Known rows, with every way that one mark hangs from another:
Z{U V}: [ 0.10 -0.01  0.07 -0.13  0.06  0.07  0.03 -0.23  0.26  0.15 -0.08  0.26
 -0.11 -0.20 -0.37  0.16  0.02  0.11 -0.11  0.06  0.11  0.36 -0.05  0.14]
S{P R}: [ 0.18 -0.10 -0.05  0.01 -0.01 -0.06 -0.04 -0.14  0.07  0.13 -0.02  0.07
 -0.01 -0.02  0.16 -0.03 -0.15 -0.03 -0.23 -0.13 -0.12  0.06  0.11  0.13]
R{S{P}}: [ 0.15 -0.15 -0.08  0.05 -0.07 -0.05 -0.04 -0.16  0.12  0.07 -0.03  0.10
 -0.10 -0.01  0.14 -0.07 -0.13  0.04 -0.21 -0.13 -0.08  0.02  0.03  0.06]
R{S{P{C}}}: [ 0.14 -0.25 -0.07 -0.06 -0.05 -0.05  0.02 -0.12  0.08 -0.01 -0.10  0.02
 -0.15 -0.03  0.22 -0.07 -0.18  0.15 -0.25 -0.13 -0.19  0.07  0.01  0.13]
U{Z}: [ 0.01 -0.02  0.02  0.00  0.05  0.04 -0.03 -0.12  0.15  0.07 -0.01  0.14
 -0.07 -0.15 -0.16  0.10  0.03  0.05 -0.08  0.06  0.04  0.21  0.00  0.08]
C{V}: [ 0.01  0.03  0.08 -0.24 -0.15  0.00 -0.04  0.06  0.07 -0.05 -0.05  0.03
 -0.12 -0.02 -0.13  0.14 -0.02  0.13 -0.02  0.12 -0.06 -0.04 -0.12  0.05]
V{M Z{U}}: [ 0.08 -0.17  0.10 -0.18  0.09  0.12  0.04 -0.33  0.11  0.34  0.03  0.32
 -0.29 -0.24 -0.63  0.27  0.00  0.12 -0.11  0.05  0.30  0.51 -0.19  0.19]
T{P{C{V} S}}: [ 0.19 -0.11  0.05 -0.34  0.02 -0.12  0.13  0.26 -0.07 -0.04 -0.22 -0.16
 -0.01 -0.07  0.15 -0.06 -0.20  0.15 -0.05 -0.15 -0.16  0.12 -0.05  0.26]
S{P{T{G}}}: [ 0.00 -0.19 -0.03  0.08  0.02 -0.01  0.15 -0.09 -0.08  0.10  0.06  0.04
 -0.04  0.11  0.17 -0.32  0.02  0.06 -0.18 -0.21  0.12  0.05  0.11  0.07]
S{P{C}}: [ 0.05 -0.20 -0.05 -0.09  0.04 -0.01  0.08 -0.07  0.05 -0.10 -0.07 -0.08
 -0.14 -0.01  0.15 -0.08 -0.09  0.18 -0.19 -0.04 -0.19  0.08  0.00  0.14]
R{S{P{C T{G}}}}: [ 0.09 -0.35 -0.05 -0.03 -0.05 -0.04  0.14 -0.10 -0.06  0.10 -0.03  0.03
 -0.11  0.04  0.31 -0.28 -0.14  0.14 -0.29 -0.27  0.00  0.09  0.08  0.15]
G{N}: [-0.12  0.04  0.07  0.04 -0.05  0.06  0.06 -0.18  0.03 -0.01  0.13  0.04
 -0.07  0.07  0.12 -0.13  0.08  0.03  0.09  0.00  0.01  0.05  0.07  0.00]
G{N T{P{S}}}: [ 0.11  0.03  0.04 -0.03  0.05 -0.05  0.21 -0.15 -0.01  0.02  0.05 -0.01
  0.01  0.02  0.35 -0.46 -0.04 -0.03  0.13 -0.29  0.05  0.22  0.20  0.09]
C{V{M Z{U}}}: [ 0.08 -0.13  0.16 -0.40 -0.07  0.10  0.00 -0.23  0.16  0.26 -0.02  0.31
 -0.39 -0.23 -0.70  0.38 -0.01  0.23 -0.11  0.16  0.20  0.42 -0.29  0.21]
R{S{P{C{V{Z}} T}}}: [ 0.17 -0.40  0.01 -0.26 -0.15 -0.02  0.07 -0.10  0.11  0.12 -0.10  0.11
 -0.30 -0.09  0.01 -0.02 -0.19  0.27 -0.36 -0.15 -0.03  0.21 -0.11  0.23]
S{P{C T}}: [ 0.05 -0.30 -0.05 -0.07  0.05 -0.03  0.15 -0.01  0.01 -0.05 -0.07 -0.09
 -0.09  0.02  0.21 -0.21 -0.09  0.17 -0.25 -0.16 -0.08  0.09  0.04  0.16]
P{S{R} T}: [ 0.20 -0.15  0.00  0.02  0.02 -0.11  0.08  0.14 -0.15  0.35 -0.06  0.04
  0.27  0.01  0.27 -0.16 -0.16 -0.16 -0.13 -0.39  0.09  0.11  0.15  0.16]
Z{V{M}}: [ 0.07  0.05  0.04 -0.23  0.09 -0.06 -0.02 -0.22  0.07  0.13 -0.09  0.21
 -0.08 -0.15 -0.50  0.17 -0.06  0.17  0.04 -0.01  0.31  0.13 -0.16  0.08]
T{G P{S}}: [ 0.13 -0.04  0.01  0.02  0.10 -0.10  0.17  0.11 -0.23  0.16 -0.03 -0.04
  0.14  0.05  0.22 -0.32 -0.06 -0.07  0.03 -0.31  0.12  0.12  0.14  0.14]
R{S{P{T{G}}}}: [ 0.11 -0.25 -0.05  0.08 -0.07 -0.05  0.09 -0.14 -0.03  0.17  0.02  0.12
 -0.05  0.07  0.23 -0.29 -0.08  0.03 -0.24 -0.27  0.10  0.04  0.11  0.08]
Z{U V{M}}: [ 0.12 -0.01  0.09 -0.24  0.12  0.04  0.01 -0.33  0.22  0.24 -0.08  0.34
 -0.16 -0.25 -0.63  0.25 -0.01  0.16 -0.07  0.05  0.28  0.41 -0.16  0.17]
T{G{N} P{C{V{Z}} S}}: [ 0.03 -0.18  0.17 -0.30 -0.04  0.00  0.27 -0.04 -0.16  0.13  0.01 -0.01
 -0.19  0.00  0.15 -0.25 -0.05  0.22  0.01 -0.21  0.05  0.35  0.03  0.30]
P{T}: [ 0.00 -0.12  0.00  0.01  0.01 -0.02  0.09  0.07 -0.06  0.07  0.00 -0.01
  0.06  0.03  0.06 -0.14  0.00 -0.01 -0.07 -0.14  0.13  0.02  0.03  0.03]

Rows:
[ 0.22 -0.15  0.08 -0.33 -0.03 -0.13  0.15  0.19 -0.23  0.16 -0.14 -0.07
  0.04 -0.02  0.29 -0.15 -0.23  0.06 -0.10 -0.27 -0.09  0.18  0.09  0.32]	T{G P{C{V} S{R}}}
[ 0.02 -0.28  0.02 -0.06  0.06 -0.04  0.27  0.16 -0.29  0.18 -0.05 -0.08
  0.13  0.07  0.32 -0.34 -0.06  0.05 -0.08 -0.36  0.10  0.14  0.11  0.18]	P{C S T{G}}
[ 0.11 -0.11  0.15 -0.30 -0.07 -0.07  0.21  0.02 -0.20  0.14 -0.03 -0.04
 -0.02  0.03  0.39 -0.28 -0.15  0.09 -0.02 -0.27 -0.07  0.22  0.14  0.31]	T{G{N} P{C{V} S{R}}}
[ 0.33 -0.02 -0.03 -0.10  0.07 -0.14  0.11  0.02 -0.07  0.13 -0.08 -0.01
  0.13 -0.07  0.30 -0.28 -0.21 -0.13 -0.02 -0.35  0.01  0.20  0.19  0.14]	G{T{P{S{R}}}}
[ 0.08  0.03  0.06 -0.21  0.13 -0.03 -0.05 -0.31  0.21  0.18 -0.08  0.32
 -0.14 -0.28 -0.61  0.25 -0.02  0.21 -0.04  0.05  0.31  0.32 -0.15  0.15]	U{Z{V{M}}}
[ 0.17 -0.22 -0.04 -0.12  0.00 -0.05  0.01 -0.09  0.03  0.05 -0.08 -0.02
 -0.07 -0.04  0.25 -0.02 -0.21  0.08 -0.27 -0.12 -0.25  0.12  0.09  0.21]	S{P{C} R}
[ 0.10 -0.14  0.08 -0.11  0.05 -0.07  0.23 -0.03 -0.26  0.19  0.01 -0.06
  0.08  0.05  0.50 -0.39 -0.14 -0.01  0.00 -0.37 -0.03  0.25  0.24  0.28]	T{G{N} P{C S{R}}}
[ 0.16 -0.24 -0.07  0.06 -0.06 -0.07  0.03 -0.10  0.08  0.13 -0.04  0.10
 -0.04  0.02  0.19 -0.19 -0.13  0.04 -0.27 -0.24  0.02  0.04  0.06  0.08]	R{S{P{T}}}
[ 0.01  0.00  0.08  0.05  0.06 -0.05  0.23 -0.05 -0.20  0.15  0.08 -0.01
  0.08  0.11  0.33 -0.43  0.02 -0.04  0.11 -0.31  0.12  0.17  0.19  0.14]	T{G{N} P{S}}
[-0.06 -0.31  0.17 -0.28 -0.11  0.05  0.30 -0.02 -0.18  0.25  0.04  0.06
 -0.16  0.03  0.12 -0.25  0.01  0.25 -0.07 -0.25  0.16  0.31 -0.01  0.27]	P{C{V{Z}} S T{G{N}}}
[-0.01 -0.28  0.03 -0.25 -0.08 -0.01  0.18  0.01 -0.05 -0.02 -0.05 -0.04
 -0.20  0.06  0.15 -0.21 -0.05  0.27 -0.24 -0.10 -0.04  0.06 -0.01  0.19]	S{P{C{V} T{G}}}
[ 0.22 -0.11 -0.03 -0.18  0.12 -0.11  0.20  0.07 -0.08 -0.06 -0.14 -0.14
  0.03 -0.08  0.31 -0.33 -0.18  0.05  0.00 -0.28 -0.07  0.21  0.11  0.16]	G{T{P{C S}}}
[ 0.05 -0.27  0.01 -0.27 -0.07 -0.03  0.12  0.04  0.06 -0.08 -0.12 -0.06
 -0.19  0.01  0.10 -0.11 -0.10  0.28 -0.26 -0.06 -0.13  0.06 -0.06  0.19]	S{P{C{V} T}}
[ 0.20 -0.28  0.04 -0.35 -0.11 -0.01  0.00 -0.12  0.10  0.11 -0.09  0.08
 -0.28 -0.12 -0.02  0.16 -0.22  0.23 -0.34 -0.02 -0.20  0.24 -0.07  0.30]	S{P{C{V{Z}}} R}
[ 0.30 -0.03 -0.01 -0.04  0.09 -0.16  0.05  0.15 -0.11  0.20 -0.12 -0.04
  0.22 -0.05  0.25 -0.12 -0.22 -0.15 -0.07 -0.33 -0.03  0.14  0.14  0.21]	T{P{S{R}}}
[ 0.22 -0.17  0.02 -0.13  0.10 -0.12  0.19  0.14 -0.28  0.20 -0.10 -0.10
  0.14 -0.01  0.40 -0.27 -0.22 -0.04 -0.08 -0.37 -0.04  0.21  0.18  0.28]	T{G P{C S{R}}}
[ 0.26 -0.17  0.06 -0.49  0.06 -0.09  0.18 -0.05 -0.04  0.08 -0.15  0.02
 -0.21 -0.20 -0.16 -0.08 -0.22  0.23 -0.03 -0.20  0.12  0.37 -0.12  0.27]	G{T{P{C{V{M Z}} S}}}
[-0.08 -0.25  0.08 -0.03  0.02  0.01  0.31  0.01 -0.26  0.18  0.05 -0.05
  0.07  0.12  0.42 -0.45  0.02  0.08 -0.01 -0.36  0.11  0.18  0.17  0.18]	P{C S T{G{N}}}
[ 0.20  0.02  0.05 -0.06  0.02 -0.08  0.17 -0.17 -0.03  0.12  0.04  0.02
  0.06 -0.01  0.42 -0.42 -0.13 -0.10  0.06 -0.35  0.02  0.24  0.25  0.15]	G{N T{P{S{R}}}}
[ 0.02 -0.25  0.09 -0.28 -0.07 -0.04  0.24  0.22 -0.23  0.14 -0.09 -0.06
  0.01  0.05  0.20 -0.22 -0.07  0.17 -0.09 -0.25  0.05  0.09  0.00  0.22]	P{C{V} S T{G}}
[ 0.32 -0.11  0.03 -0.38 -0.02 -0.13  0.14  0.10 -0.05  0.01 -0.18 -0.08
 -0.01 -0.11  0.29 -0.19 -0.28  0.07 -0.08 -0.26 -0.15  0.21  0.08  0.25]	G{T{P{C{V} S{R}}}}
[ 0.02 -0.27  0.09 -0.06 -0.01 -0.03  0.26 -0.01 -0.28  0.31  0.05  0.00
  0.13  0.09  0.52 -0.40 -0.09 -0.01 -0.09 -0.43  0.06  0.22  0.24  0.25]	P{C S{R} T{G{N}}}
[ 0.01 -0.30  0.06 -0.18 -0.19  0.00  0.16 -0.19  0.01  0.06  0.02  0.09
 -0.25  0.08  0.30 -0.29 -0.09  0.25 -0.23 -0.18 -0.04  0.09  0.04  0.18]	R{S{P{C{V} T{G{N}}}}}
[ 0.10 -0.33  0.00 -0.21 -0.16 -0.05  0.12 -0.05 -0.01  0.07 -0.07  0.05
 -0.20  0.03  0.22 -0.19 -0.15  0.23 -0.30 -0.19 -0.04  0.05  0.00  0.18]	R{S{P{C{V} T{G}}}}
[ 0.15 -0.28  0.11 -0.42 -0.06 -0.11  0.17  0.10 -0.29  0.35 -0.11  0.07
  0.03 -0.03  0.06 -0.08 -0.21  0.13 -0.14 -0.33  0.15  0.17 -0.01  0.32]	P{C{V{M}} S{R} T{G}}
[-0.03 -0.33  0.13 -0.46 -0.06  0.03  0.19 -0.05 -0.17  0.19 -0.01  0.10
 -0.29 -0.07 -0.33  0.02 -0.06  0.33 -0.13 -0.08  0.30  0.27 -0.20  0.23]	P{C{V{M Z}} T{G}}
[ 0.18 -0.20 -0.05  0.02 -0.01 -0.07  0.03 -0.08  0.02  0.19 -0.02  0.07
  0.04  0.01  0.22 -0.15 -0.15 -0.04 -0.30 -0.24 -0.01  0.08  0.13  0.16]	S{P{T} R}
[ 0.16 -0.37  0.12 -0.34 -0.10 -0.04  0.20  0.10 -0.22  0.39 -0.06  0.08
 -0.04 -0.05  0.11 -0.09 -0.17  0.13 -0.23 -0.33  0.11  0.31  0.02  0.34]	P{C{V{Z}} S{R} T{G}}
[ 0.33 -0.21  0.09 -0.49  0.03 -0.14  0.08  0.08 -0.10  0.26 -0.20  0.04
 -0.10 -0.20 -0.15  0.13 -0.33  0.17 -0.14 -0.23  0.03  0.36 -0.12  0.40]	T{P{C{V{M Z}} S{R}}}
